Known rows, with every way that one mark hangs from another:
j_913(j_810(j_514(j_813 j_924) j_760)): [-0.05  0.14 -0.32  0.02 -0.07 -0.22  0.08  0.01  0.00  0.02 -0.21 -0.13
  0.09  0.28  0.02 -0.17 -0.26 -0.17  0.12 -0.02]
j_924(j_760(j_810(j_514(j_813) j_913))): [-0.19  0.10  0.03 -0.07 -0.20  0.00 -0.06  0.05 -0.12  0.05 -0.13  0.15
  0.10  0.19 -0.04 -0.06  0.25  0.14  0.20  0.13]
j_810(j_514(j_813(j_913) j_924)): [-0.13  0.08 -0.17  0.07 -0.04 -0.24  0.00 -0.15 -0.09 -0.07 -0.14  0.28
  0.01  0.10 -0.22 -0.03  0.07 -0.05 -0.24 -0.07]
j_813(j_913(j_810 j_924)): [ 0.06 -0.09  0.05 -0.07 -0.08 -0.04 -0.06 -0.11  0.02  0.11  0.31  0.04
  0.00 -0.20  0.12  0.00 -0.11  0.13 -0.11 -0.18]
j_760(j_810(j_514 j_913) j_924): [-0.23  0.06 -0.06  0.03 -0.15  0.05  0.10  0.15  0.05  0.06  0.08 -0.14
  0.15 -0.05  0.39  0.21  0.11 -0.12  0.16 -0.04]
j_810(j_514(j_924) j_913): [-0.18  0.07  0.06  0.06  0.04 -0.05  0.01  0.22  0.09 -0.02 -0.09 -0.19
  0.02 -0.07  0.04 -0.01  0.12 -0.19 -0.19 -0.19]
j_813(j_913(j_924)): [ 0.09 -0.16  0.07  0.05  0.04 -0.07 -0.13 -0.12  0.07  0.02  0.29  0.21
 -0.04 -0.26 -0.04  0.04  0.00  0.10 -0.22 -0.09]
j_924(j_760(j_810(j_913))): [-0.08 -0.07  0.26 -0.14 -0.10  0.27 -0.04  0.03 -0.04  0.00  0.07 -0.03
 -0.07 -0.05 -0.02  0.08  0.25  0.11  0.00  0.03]
j_924(j_760(j_810)): [ 0.05 -0.08  0.06 -0.09 -0.09  0.22  0.02  0.02 -0.01 -0.12  0.15 -0.03
 -0.11 -0.13 -0.08 -0.03  0.26  0.12 -0.17  0.09]
j_913(j_813): [ 0.14 -0.04  0.05 -0.02  0.18 -0.11  0.11  0.03 -0.03 -0.07  0.19 -0.17
 -0.33 -0.25  0.16  0.06  0.17  0.04 -0.22 -0.12]
j_810(j_913): [-0.06 -0.09  0.19 -0.03  0.15  0.07 -0.01  0.09  0.03  0.01  0.10 -0.15
 -0.15 -0.15 -0.04  0.12  0.24  0.01 -0.25 -0.16]
j_924(j_760(j_810(j_514 j_913))): [-0.17  0.07  0.18 -0.06 -0.20  0.17 -0.10  0.10  0.03  0.01  0.01 -0.05
  0.10  0.04  0.15 -0.03  0.18  0.09  0.16  0.04]
j_760(j_810(j_514) j_924): [-0.10  0.05 -0.24  0.07 -0.16 -0.01  0.16  0.08  0.06 -0.07  0.15 -0.13
  0.10 -0.11  0.29  0.11  0.14 -0.09  0.02  0.04]
j_810(j_514 j_760): [ 0.03  0.00 -0.12  0.16  0.12 -0.06 -0.10  0.01  0.18 -0.06  0.02 -0.27
  0.09  0.01  0.14 -0.10 -0.05 -0.07  0.07  0.04]
j_514(j_810(j_760 j_913) j_924): [ 0.03 -0.01 -0.02  0.01  0.17  0.17  0.13  0.18  0.07  0.03 -0.23 -0.14
  0.08  0.14 -0.13  0.02 -0.24 -0.17  0.10  0.06]
j_924(j_760(j_810(j_514))): [-0.05  0.06 -0.01  0.01 -0.15  0.12 -0.01  0.05  0.05 -0.10  0.08 -0.07
  0.04 -0.03  0.09 -0.13  0.19  0.12  0.01  0.08]
j_810(j_514(j_813) j_760(j_924) j_913): [-0.09  0.05 -0.09  0.14  0.02 -0.19 -0.12 -0.06  0.04  0.08 -0.17 -0.02
  0.18  0.18  0.13  0.16 -0.06 -0.15  0.33  0.09]
j_810(j_760): [ 0.12 -0.13 -0.05  0.09  0.18  0.03 -0.04 -0.04  0.12 -0.07  0.05 -0.23
 -0.09 -0.08 -0.02  0.01 -0.01 -0.04 -0.15  0.03]
j_924(j_760): [ 0.15 -0.09  0.18  0.00  0.09  0.18 -0.15 -0.10  0.03 -0.17  0.12 -0.07
 -0.24 -0.20 -0.26 -0.07  0.34  0.11 -0.34 -0.03]

Rows:
[ 0.01  0.02  0.09 -0.14 -0.18  0.07 -0.09 -0.31 -0.23 -0.06 -0.07  0.30
 -0.14  0.12 -0.39 -0.03  0.05  0.11 -0.22 -0.06]  j_514(j_813(j_913(j_810)) j_924(j_760))
[ 0.06  0.00 -0.01 -0.06  0.00  0.13 -0.01 -0.26 -0.21 -0.12 -0.22  0.49
 -0.03  0.23 -0.60 -0.01  0.08  0.10 -0.18  0.15]  j_514(j_810 j_813(j_913) j_924(j_760))
[ 0.02  0.06  0.09 -0.11  0.21  0.02  0.29  0.21 -0.09  0.05 -0.10 -0.05
 -0.14 -0.05  0.04  0.10 -0.09 -0.08  0.04 -0.09]  j_514(j_810(j_913(j_813)) j_924)
[-0.04  0.00 -0.08  0.13  0.02 -0.36 -0.16  0.11  0.12  0.18 -0.09  0.06
  0.22  0.10  0.14 -0.11 -0.22 -0.03  0.40  0.09]  j_810(j_514(j_813) j_760 j_913(j_924))
[ 0.04 -0.05  0.10 -0.03 -0.06  0.02 -0.13 -0.32 -0.17 -0.12 -0.11  0.42
 -0.16  0.07 -0.50  0.00  0.21  0.07 -0.34  0.03]  j_514(j_813(j_913) j_924(j_760))
[ 0.19 -0.08  0.14 -0.08 -0.10  0.07 -0.14  0.03  0.08  0.01  0.29 -0.04
 -0.12 -0.25 -0.01 -0.18  0.00  0.19 -0.10 -0.06]  j_913(j_810 j_924(j_760))
[ 0.17 -0.18  0.29  0.03 -0.03  0.09 -0.30 -0.22  0.04 -0.04  0.25  0.27
 -0.07 -0.25 -0.17 -0.04  0.11  0.19 -0.14 -0.01]  j_813(j_913(j_924(j_760)))
[ 0.11 -0.13  0.05 -0.01 -0.06 -0.01 -0.15 -0.13  0.07  0.13  0.22 -0.01
  0.12 -0.08  0.20 -0.01 -0.41  0.08  0.19 -0.05]  j_813(j_913(j_810(j_760) j_924))
[ 0.07 -0.09  0.02 -0.01  0.15  0.05  0.07  0.27  0.08  0.12  0.10  0.04
  0.06 -0.10  0.00  0.01 -0.02  0.05  0.04  0.00]  j_514(j_810(j_913(j_924)))
[ 0.17 -0.02  0.03 -0.09  0.08 -0.08  0.07 -0.03 -0.03  0.06  0.12 -0.34
 -0.17 -0.05  0.40  0.00 -0.30  0.05  0.17 -0.10]  j_913(j_810(j_760) j_813)
[ 0.07 -0.05  0.23 -0.04  0.20 -0.07 -0.03  0.01 -0.02  0.11  0.01 -0.24
 -0.14 -0.04  0.33  0.13 -0.15 -0.02  0.20 -0.06]  j_810(j_760 j_913(j_813))
[-0.13  0.10 -0.37  0.03 -0.17 -0.14  0.18  0.00 -0.06 -0.04  0.03  0.09
  0.11  0.07  0.13  0.09  0.20 -0.07  0.04  0.12]  j_760(j_810(j_514(j_813)) j_924)
[ 0.04  0.00  0.18 -0.07  0.07  0.28  0.02  0.12 -0.02 -0.08 -0.15  0.07
 -0.03  0.07 -0.35 -0.01  0.09 -0.03 -0.09  0.02]  j_514(j_810(j_913) j_924(j_760))
[ 0.16  0.00  0.00 -0.02  0.11  0.24  0.08  0.04  0.00 -0.19 -0.08  0.05
 -0.09 -0.01 -0.43 -0.10  0.15 -0.02 -0.27  0.11]  j_514(j_810 j_924(j_760))
[-0.11  0.05  0.01  0.11  0.06 -0.05 -0.07  0.14  0.15  0.02 -0.18 -0.22
  0.13  0.08  0.12 -0.03 -0.18 -0.25  0.10 -0.07]  j_810(j_514(j_924) j_760 j_913)
[ 0.04  0.14 -0.09 -0.02 -0.04 -0.19  0.12  0.09  0.04  0.03 -0.04 -0.36
  0.00  0.05  0.47 -0.14 -0.40 -0.16  0.27 -0.11]  j_913(j_810(j_514(j_924) j_760) j_813)
[-0.03  0.02 -0.19  0.17 -0.05 -0.18 -0.18 -0.38 -0.01  0.00 -0.07  0.22
  0.17  0.21  0.03  0.17 -0.10 -0.06  0.21  0.09]  j_810(j_514(j_813(j_913)) j_760(j_924))
[-0.25  0.12 -0.27 -0.01 -0.23 -0.17  0.15 -0.06 -0.13 -0.03 -0.14  0.30
  0.16  0.14 -0.06 -0.01  0.03 -0.04 -0.07  0.03]  j_760(j_810(j_514(j_813(j_913) j_924)))
[-0.04 -0.04 -0.05 -0.15 -0.04 -0.05  0.02 -0.27 -0.21  0.04  0.07  0.17
 -0.13  0.08 -0.16  0.08  0.07  0.17 -0.19 -0.14]  j_514(j_813(j_913(j_810)))
[ 0.01  0.02 -0.18  0.17  0.07 -0.11 -0.02  0.08  0.19 -0.12 -0.11 -0.25
  0.08  0.02  0.05 -0.12 -0.14 -0.24 -0.05  0.00]  j_810(j_514(j_924) j_760)
[ 0.12 -0.10  0.00  0.05  0.16  0.04 -0.01  0.22  0.17  0.16  0.00 -0.02
  0.20  0.02  0.05 -0.04 -0.31  0.00  0.32  0.13]  j_514(j_810(j_760 j_913(j_924)))
[ 0.01  0.01 -0.20 -0.02  0.07  0.01  0.18 -0.13 -0.17 -0.07 -0.20  0.39
 -0.01  0.15 -0.46  0.07  0.01  0.01 -0.23  0.07]  j_514(j_810 j_813(j_913) j_924)
[-0.29  0.14 -0.20 -0.06 -0.15 -0.17  0.21  0.25 -0.09  0.06 -0.21  0.12
  0.12  0.16  0.05 -0.02  0.06 -0.13  0.02  0.00]  j_760(j_810(j_514(j_813 j_924) j_913))
[ 0.11 -0.01  0.06  0.01  0.16  0.06  0.12  0.02 -0.03  0.09 -0.03 -0.19
  0.02  0.07  0.30  0.28 -0.28 -0.06  0.47  0.10]  j_514(j_810(j_760(j_924) j_913(j_813)))
[ 0.21 -0.02  0.29 -0.08  0.10  0.06 -0.04  0.13 -0.05  0.12  0.12  0.10
 -0.06 -0.14  0.10 -0.06 -0.08  0.19  0.33  0.07]  j_514(j_810(j_913(j_813 j_924(j_760))))
[ 0.00  0.12  0.03 -0.02 -0.15  0.09 -0.05  0.03  0.04 -0.11  0.01 -0.17
 -0.02  0.00 -0.02 -0.21  0.06 -0.02 -0.17 -0.12]  j_913(j_810(j_514(j_924(j_760))))
